In the rows, zero is written as 128.
Known rows, with every way that one mark hangs from another:
(paze (vefus saveb)): [109 112 153  98 144 133 124 120 129 139 143 130 113  98 131 124 132 134
 108 129]
(vefus (saveb (nopat kovep) zurezo)): [144 120 137 149 161 139 182 144 131 145 180 144 146 128 147 137 131 144
 156 136]
(zurezo (paze (vefus (saveb (nopat kovep))))): [121 122 149 101 147 143 155 133 123 157 157 139 148  99 139 114 112 155
 113 133]
(nopat (kovep (difis saveb))): [134 134 142 121 130 120 146  72 127 139 102 140 143 141 152 101 109 139
 125 122]
(saveb nopat (paze vefus) zurezo): [120 117 132 122 171 160 117 213 149 154 168 121 127  89 154 165 147 153
 141 141]
(vefus (saveb nopat paze)): [113 125 151 131 182 143 141 155 127 136 169 134 130 110 129 138 121 144
 143 128]
(nopat (kovep (difis (saveb zurezo)))): [146 127 132 122 138 130 144 107 136 148 112 141 143 142 168 116 122 147
 149 123]
(vefus (saveb nopat)): [124 128 147 137 164 137 156 155 132 138 162 140 132 120 130 131 131 137
 143 131]
(difis (saveb zurezo)): [142 124 124 137 138 147 137 128 141 144 126 142 131 129 168 140 124 158
 156 121]
(kovep nopat): [137 137 135 147 135 132 149 129 137 129 130 130 135 126 136 141 114 153
 135 129]
(mizatig (saveb nopat vefus (zurezo paze))): [123 142 122 107 152 159 113 252 148 172 181 137 136 100 157 153 120 160
 148 133]
(difis (saveb nopat paze vefus)): [105 133 142 138 165 157 133 139 144 151 168 144 146  92 157 142 103 163
 121 133]
(kovep (difis (saveb vefus zurezo)) nopat): [131 135 146 118 156 143 118 150 164 158 131 148 140 111 178 141 112 171
 144 128]
(mizatig (saveb (nopat (kovep difis)))): [132 149 141 130 145 122 161 184 134 149 150 126 131 136 139 123 126 122
 139 132]
(mizatig (kovep difis) (saveb paze zurezo)): [125 141 119  79 177 131  81 178 153 140 140 121 118 138 151 137 139 127
 150 117]
(nopat (kovep (difis (saveb vefus)))): [119 130 144 109 127 123 137  74 134 147 127 146 149 118 154 101 101 138
 103 130]
(saveb vefus): [113 125 130 116 126 131 115 129 135 135 152 134 134 106 130 129 120 127
 106 136]
(difis saveb): [129 131 134 136 131 138 144  97 133 136 117 140 130 128 151 123 112 151
 132 120]
(vefus (saveb zurezo)): [133 114 136 118 155 136 129 144 131 138 151 138 121 126 142 137 137 138
 156 123]
(nopat (kovep difis)): [133 131 136 112 128 110 132 106 123 132 114 127 139 141 129 105 124 117
 122 130]
(vefus (saveb nopat paze zurezo)): [125 118 141 133 192 152 135 185 136 146 180 136 131 112 146 155 135 153
 167 129]
(kovep (difis saveb)): [127 135 144 109 142 127 117 116 138 140  95 138 128 134 152 111 121 140
 134 118]
(difis (saveb nopat paze vefus zurezo)): [117 126 133 139 175 166 128 171 153 159 178 145 147  92 173 158 115 171
 145 135]

Rows:
[127 157 129 102 166 126 125 190 158 141 146 130 129 141 142 125 142 118
 136 126] | (mizatig (kovep difis) (saveb nopat))
[112 119 156 118 162 143 145 165 139 147 165 134 122  94 137 135 140 139
 119 137] | (paze (vefus (saveb nopat)))
[121 120 136 133 174 170 131 181 153 161 157 133 131  88 179 160 131 174
 144 133] | (difis (saveb nopat (paze vefus) zurezo))
[126 121 127 125 138 150 125 130 148 152 151 148 135 107 170 140 116 158
 134 130] | (difis (saveb vefus zurezo))
[136 138 140 131 145 120 159 148 133 141 135 131 150 137 134 115 133 122
 133 137] | (saveb (nopat (kovep difis)))
[140 137 134 167 135 140 196  98 131 143 145 145 156 131 157 124 108 155
 134 132] | (difis (saveb (nopat kovep)))
[138 148 132 104 155 117 117 113 157 125 113 134 145 145 140 120 127 136
 129 125] | (mizatig (kovep difis nopat))
[138 123 124 114 139 152 142 181 138 165 152 131 155 105 157 138 129 161
 134 140] | (saveb (nopat kovep) (zurezo (paze vefus)))
[134 119 132  90 154 143 107 157 125 149 135 142 132 126 143 128 119 158
 157 116] | (vefus (saveb (zurezo paze)))
[137 121 138 137 172 146 152 185 141 147 172 142 131 121 146 148 142 145
 167 131] | (vefus (saveb nopat zurezo))
[129 130 156 121 163 119 163 132 127 143 149 140 144 133 132 107 128 125
 137 132] | (vefus (saveb (nopat (kovep difis))))
[136 144 152 128 149 132 138 116 148 141  97 140 134 131 159 124 108 166
 142 119] | (kovep (difis saveb) nopat)
[104 129 137 129 162 147 118 171 139 143 179 132 143  92 134 146 119 140
 118 141] | (saveb nopat paze vefus)
[112 116 124 112 154 146  91 159 139 144 168 130 132  98 145 150 123 143
 130 135] | (saveb paze vefus zurezo)
[111 121 151  97 146 132 122  81 129 147 112 126 132 105 158 110 107 149
 103 126] | (nopat (kovep (difis (saveb (paze vefus)))))
[114 150 122 117 153 139 138 172 159 142 192 138 139 114 143 139 124 126
 112 137] | (mizatig kovep (saveb nopat vefus))
[139 151 137 110 157 128 132  82 161 133 102 146 147 145 163 116 111 159
 132 117] | (mizatig (kovep (difis saveb) nopat))
[111 116 149  69 143 140 101 133 122 150 127 134 123  96 133 115 116 152
 112 121] | (zurezo (paze (vefus saveb)))
[111 144 136 134 144 143 143 207 145 152 187 132 126 101 140 146 121 133
 122 139] | (mizatig (saveb nopat vefus))
[129 134 135 160 155 146 180  95 128 141 151 138 156 121 155 130  97 163
 135 129] | (difis (saveb (nopat kovep) paze))
[125 150 126  83 149 115 104 146 148 131 125 126 120 146 137 114 135 111
 127 119] | (mizatig (kovep difis) saveb)
[117 135 139 143 146 151 154 139 149 152 162 150 147 101 158 135 112 156
 120 136] | (difis (saveb nopat vefus))
[130 153 117 128 155 136 150 173 152 135 167 131 133 135 141 138 133 127
 134 129] | (mizatig kovep (saveb nopat))
[108 124 142 122 164 150 121 180 139 145 158 118 128  87 138 149 135 144
 116 139] | (saveb nopat (paze vefus))
[121 105 144  99 154 142 121 152 139 148 153 131 112 100 149 140 144 142
 132 130] | (paze (vefus (saveb zurezo)))
[131 123 136 111 137 132 129 107 144 155 137 148 148 122 171 117 113 146
 127 132] | (nopat (kovep (difis (saveb vefus zurezo))))
